Each row was made from one small tree. Brackets hold a mark, then the marks that hang from it, in alphabetical order. Every link used is in the known rows. Write each row's tree.
Known rows:
(vutub dotad vapu): -0.82 0.83 2.74 0.56 3.00 1.30 -0.64 0.14 0.99 0.54 -0.93 1.33 0.87 0.24
 0.26 -1.80 2.49 1.83 0.75 0.97 2.42 0.79
(dotad vapu vutub): 0.86 -0.30 3.65 0.61 -0.68 -0.58 -0.77 0.13 1.72 0.85 -2.82 -0.49 0.98
 -0.31 -1.07 -1.20 0.37 -1.57 -2.39 0.78 0.38 0.72
(vapu (semo zufum) (vutub dotad)): -1.18 1.03 -0.29 3.54 0.15 2.19 -1.76 -0.37 -0.75 0.34 -0.99 -1.26 3.44
 -1.46 -0.60 -1.99 4.07 -1.61 1.49 0.70 1.56 2.48
(vutub dotad (vapu (zufum semo))): -1.61 2.31 4.20 0.22 2.56 1.81 -2.41 0.25 1.03 0.39 -0.21 2.02 2.59 0.68
 1.25 -1.84 3.87 -0.16 -0.70 0.31 2.81 0.66
(zufum (vapu vutub)): -0.01 -0.17 2.16 0.84 -0.55 0.98 0.01 -0.47 0.68 0.21 0.10 -1.65 -3.55
 -0.13 0.31 -0.92 0.03 0.17 -1.36 1.19 0.54 0.95
(zufum (semo dotad)): -1.48 0.94 2.33 0.40 -0.19 3.26 -1.68 -0.93 -0.70 -0.92 1.23 0.04 1.16
 -0.86 -0.86 0.46 -0.61 -1.15 -1.86 -0.49 1.77 0.21
(desaze belez (dotad (vapu semo zufum))): -2.03 4.07 3.73 3.23 -1.56 -1.03 -1.13 0.03 -3.10 1.55 -2.03 -2.05 2.82
 -0.69 0.03 -1.54 5.17 -2.28 -0.29 -2.17 0.86 -0.05
(semo (zufum vapu)): 0.27 3.18 2.93 1.13 0.54 2.61 -0.69 -0.47 0.48 -0.43 0.32 -0.97 -2.31
 -0.72 -1.67 -0.26 -0.71 -0.42 -1.42 1.67 0.89 0.85
(vapu semo vutub): -1.32 -1.15 -0.82 1.59 -2.09 -0.40 -0.32 -0.59 -1.55 0.33 -0.77 -0.91
 1.03 -0.24 1.03 -0.71 2.22 -0.90 1.14 -0.82 -0.09 1.00
(vutub (dotad (vapu zufum))): -0.13 1.61 3.59 0.64 2.14 0.27 -1.71 1.39 2.28 1.20 -2.22 0.69 2.76 0.34
 -0.55 -2.57 4.44 -0.26 -0.87 1.53 1.41 1.07
(vutub vapu): -0.42 0.96 2.13 -0.06 0.69 0.33 0.00 -0.26 0.34 0.05 -0.99 1.21 -0.43
 0.18 0.50 -0.55 0.65 1.73 0.38 -0.07 1.09 0.03
(belez desaze vapu): -0.73 -1.49 -0.22 0.12 0.67 3.38 1.11 -0.86 2.89 -0.65 1.02 2.25 -3.05
 -0.62 0.21 0.76 1.03 1.96 -0.23 0.34 -1.33 2.45
(vapu vutub): 0.26 -1.17 -1.08 0.85 -1.23 -0.02 0.04 -0.09 0.45 0.09 -0.94 -1.07 -0.20
 -0.77 0.62 -0.72 0.87 -0.32 0.19 -0.21 0.12 0.57
(vutub dotad): -0.20 0.07 0.76 0.64 2.37 0.88 -0.79 0.30 0.61 0.50 0.10 0.14 1.49 -0.02
 -0.21 -1.29 1.69 0.12 0.45 1.03 1.45 0.88
(semo dotad (vapu vutub) zufum): 0.61 1.70 1.77 4.47 -1.63 4.10 -0.79 -0.56 0.89 -1.06 -2.05 -0.93 -0.64
 -4.32 -3.27 -1.08 0.35 -1.47 -1.73 1.68 2.08 1.64
(vapu semo (vutub dotad)): -1.56 -1.06 -0.16 2.31 0.24 0.33 -1.05 -0.22 -0.93 0.86 -0.54 -0.71 2.54
 -0.17 0.81 -2.06 3.88 -0.76 1.58 0.35 1.18 1.88
(semo dotad): -0.31 0.81 1.39 1.13 -0.14 1.77 -0.90 -0.27 -0.33 -0.88 -0.41 -0.30 0.55
 -1.81 -1.20 0.07 -0.20 -0.04 -0.29 0.62 0.97 0.18
(desaze (belez (vapu (zufum semo))) (dotad vutub)): -1.25 2.43 3.92 2.97 -1.26 1.04 -1.51 -0.77 -0.66 0.48 -0.71 -1.58 -0.86
 -2.86 0.69 -0.69 1.61 -3.43 -3.22 -1.33 1.20 0.35
(desaze (dotad semo (vutub (vapu zufum)))): 0.33 2.18 5.65 1.10 -0.33 -0.93 -3.04 -0.51 -0.66 1.17 -3.89 1.11 3.59
 -2.78 0.46 -0.38 2.93 -2.36 -1.93 -0.88 1.41 -0.16
(zufum semo vapu): -1.33 1.32 4.14 -0.51 0.66 2.50 -0.68 -0.85 0.01 -0.03 2.39 -0.36 -2.40
 1.57 0.09 0.01 -1.28 -0.80 -3.07 0.21 1.33 0.29
(zufum vapu): -0.09 1.07 3.38 -0.12 0.69 0.96 -0.06 -0.39 0.38 0.09 0.71 -0.58 -3.44
 0.45 -0.30 -0.41 -0.97 0.44 -1.49 1.18 0.56 0.43
(vapu (semo dotad) zufum): -1.40 2.10 1.97 1.85 -1.29 0.29 -2.06 0.02 -1.89 -0.63 -1.43 0.52 2.69
 -1.84 -0.04 -0.41 3.06 -1.33 1.16 0.02 0.51 0.66
(belez (desaze (dotad vapu))): -0.32 0.01 2.98 0.98 0.36 3.43 -0.18 -0.88 1.46 0.12 -0.98 0.00 1.81
 -0.44 -1.45 -0.19 3.13 0.51 -2.62 -0.86 0.17 1.68

Which tree is each row?
-1.26 0.11 -0.67 2.42 -1.38 0.33 1.27 -0.46 0.30 0.94 -0.04 -1.57 -4.30
 -1.79 0.98 -1.09 1.00 0.18 0.65 -0.53 -0.17 1.00 -> (desaze (belez (vapu vutub)))
-1.47 1.81 1.17 2.59 -0.01 1.68 0.91 -0.81 -1.18 0.53 0.14 -1.75 -2.74
 -2.06 -0.04 -0.32 0.29 0.23 -1.08 -1.28 0.49 0.08 -> (desaze (belez vapu) dotad)
-2.45 1.79 0.75 4.32 -2.59 0.06 -0.28 -0.66 -2.17 0.86 -1.50 -2.12 -1.07
 -2.88 1.63 -1.57 4.20 -1.29 0.44 -2.00 0.21 1.02 -> (desaze (belez (vapu semo vutub zufum)) dotad)
1.24 2.09 3.51 2.62 -1.00 1.00 -1.66 -0.82 0.46 1.06 -2.25 1.07 1.06
 -3.15 -2.91 0.33 -0.60 -4.45 -2.72 1.22 0.57 1.03 -> (dotad (semo vapu zufum) vutub)
-1.24 1.49 1.23 2.85 -2.07 1.82 -0.97 -0.35 -0.12 0.76 -2.32 -1.38 2.43
 -0.65 -1.27 -1.49 3.17 -1.36 -0.26 -0.18 0.50 1.82 -> (dotad (vapu (semo zufum) vutub))
-0.93 3.28 3.28 3.08 -0.61 0.17 -0.08 -1.25 -3.00 2.00 -0.09 -0.92 0.21
 -2.30 -1.51 0.23 0.70 -2.86 -2.19 -1.63 1.30 -0.54 -> (desaze belez (dotad (semo vapu)))
0.15 2.78 3.44 3.02 -0.91 4.45 -1.66 -0.86 0.45 -1.13 -0.87 -2.23 -2.02
 -3.22 -2.20 -0.94 0.25 -0.75 -1.47 2.10 1.94 1.69 -> (semo dotad (zufum (vapu vutub)))
0.61 3.00 4.46 2.81 -0.43 2.79 -2.32 -0.68 0.84 -1.04 -3.48 0.03 1.37
 -3.94 -2.11 -0.86 0.80 -1.02 -0.74 1.33 2.46 1.10 -> (semo (dotad (vutub vapu)) zufum)
-0.90 -1.08 0.91 1.20 0.72 4.63 0.73 -1.38 1.96 -0.86 0.34 0.97 -1.79
 -1.77 -0.21 0.68 1.49 1.89 -1.95 -0.64 -0.60 2.09 -> (belez (desaze dotad) vapu)
-0.21 -0.17 3.03 1.37 1.67 1.78 -0.82 -0.11 1.31 0.61 0.07 -1.43 -1.99
 -0.14 0.18 -2.37 1.47 0.25 -0.92 2.22 1.97 1.82 -> (zufum (vapu (vutub dotad)))
0.36 1.75 1.01 2.68 -1.33 1.97 -0.87 -0.68 0.19 1.01 -1.24 0.48 0.63
 -2.84 -2.07 0.06 0.62 -2.84 -1.74 0.53 0.70 1.17 -> (dotad (semo (vapu vutub) zufum))
-1.28 0.92 1.86 3.91 -1.87 4.76 -1.08 -1.41 0.00 -0.16 -1.94 -1.35 3.79
 -1.79 -1.65 -0.89 5.74 -1.20 -1.22 -1.34 0.26 3.15 -> (belez (desaze (dotad (vapu (semo zufum) vutub))))
0.17 1.91 2.77 0.70 -0.36 -0.81 -1.13 0.20 0.11 1.34 -1.13 2.57 0.81
 -1.36 -0.74 0.29 1.27 -2.38 -1.55 0.28 0.07 0.02 -> (dotad (semo (vapu zufum)))
-1.55 1.05 4.88 1.33 -0.74 4.24 -1.62 -1.26 0.05 -0.72 1.24 -1.60 -2.37
 -0.98 -0.62 -0.81 -0.49 -1.03 -3.23 0.78 2.26 1.12 -> (zufum (semo dotad) (vapu vutub))
-0.22 1.87 1.92 1.25 -0.94 1.78 -1.80 -0.37 0.88 1.85 -2.23 -0.33 2.87
 -1.47 -1.79 -0.34 2.19 -2.24 -1.56 -0.02 0.46 1.10 -> (dotad (semo zufum) (vapu vutub))
-1.47 3.12 2.38 5.36 -1.89 1.89 -0.80 -1.53 -2.22 0.53 -1.64 -2.72 -0.28
 -3.96 -1.21 -0.60 1.71 -3.07 -0.87 -1.16 0.82 1.47 -> (desaze (belez (vapu (semo zufum))) (dotad vutub))
-0.30 -1.21 2.05 1.78 -0.95 3.39 -0.13 -0.90 1.87 0.14 -1.74 -0.94 1.50
 -1.19 -0.74 -0.99 4.11 0.25 -2.48 -1.07 0.18 2.23 -> (belez (desaze (dotad (vapu vutub))))
0.15 4.02 2.96 3.65 -1.46 -0.07 -2.34 -1.13 -2.97 1.50 -1.66 -2.71 3.12
 -4.11 -1.85 0.20 1.73 -5.26 -1.41 -1.48 1.23 -0.02 -> (desaze belez (dotad (semo zufum) vutub))
-0.50 1.21 3.83 1.47 -1.26 -2.05 -1.81 -0.10 -0.62 0.31 -3.33 1.31 1.94
 -0.90 1.51 -1.32 3.59 -1.48 1.03 -0.08 0.64 0.86 -> (dotad (vutub (vapu semo zufum)))
-2.29 -1.32 0.03 0.95 -0.12 2.93 0.94 -1.39 0.83 -0.30 1.06 2.51 -1.67
 -0.08 0.63 0.85 2.30 1.21 0.84 -0.46 -1.66 2.97 -> (belez desaze (vapu semo))
-1.60 -0.57 1.47 1.54 -1.86 0.03 -0.24 -0.46 -0.25 1.18 -1.97 -0.76 1.63
 0.49 0.10 -1.46 2.88 -0.64 -0.22 -0.67 0.23 1.28 -> (dotad (vapu semo vutub))
1.05 3.28 5.81 2.80 -0.38 3.51 -2.47 -0.80 0.71 -1.11 -1.73 -1.78 -1.32
 -3.67 -3.02 -0.71 -0.84 -2.49 -2.53 2.78 1.97 1.56 -> (semo (dotad vutub) (zufum vapu))
-1.54 0.91 1.59 -0.26 0.26 2.26 -0.79 -0.13 1.56 -0.13 0.79 1.64 -1.43
 -0.21 1.05 0.11 0.34 -0.34 -2.22 -0.25 0.08 0.53 -> (belez (vapu (zufum semo)))
-0.30 1.35 3.73 1.15 -1.15 0.30 -2.43 0.11 0.09 1.97 -3.40 -0.57 3.87
 -2.01 -0.32 -0.66 4.07 -2.19 -2.84 -1.15 0.67 0.11 -> (desaze (dotad semo (vapu vutub zufum)))
-0.86 0.29 3.48 1.37 -0.99 -1.01 -0.87 -0.87 -0.89 0.56 -2.51 0.89 1.23
 -0.29 0.86 -0.83 1.65 -0.76 0.66 -0.40 0.89 0.86 -> (dotad (vutub (vapu semo)))
-0.39 1.09 5.22 1.28 -0.38 2.57 -2.35 -1.34 1.38 -0.87 -1.57 1.38 2.62
 -1.68 0.89 -0.42 4.30 -1.80 -2.84 -1.40 1.45 1.82 -> (belez (desaze (dotad (vutub (vapu (zufum semo))))))
-1.80 2.75 4.41 3.89 -1.51 -1.13 -0.78 -1.44 -3.66 1.04 -2.49 -1.83 1.54
 -1.83 0.58 -1.45 2.93 -2.01 0.34 -2.20 1.92 0.28 -> (desaze belez (dotad (vutub (vapu semo))))
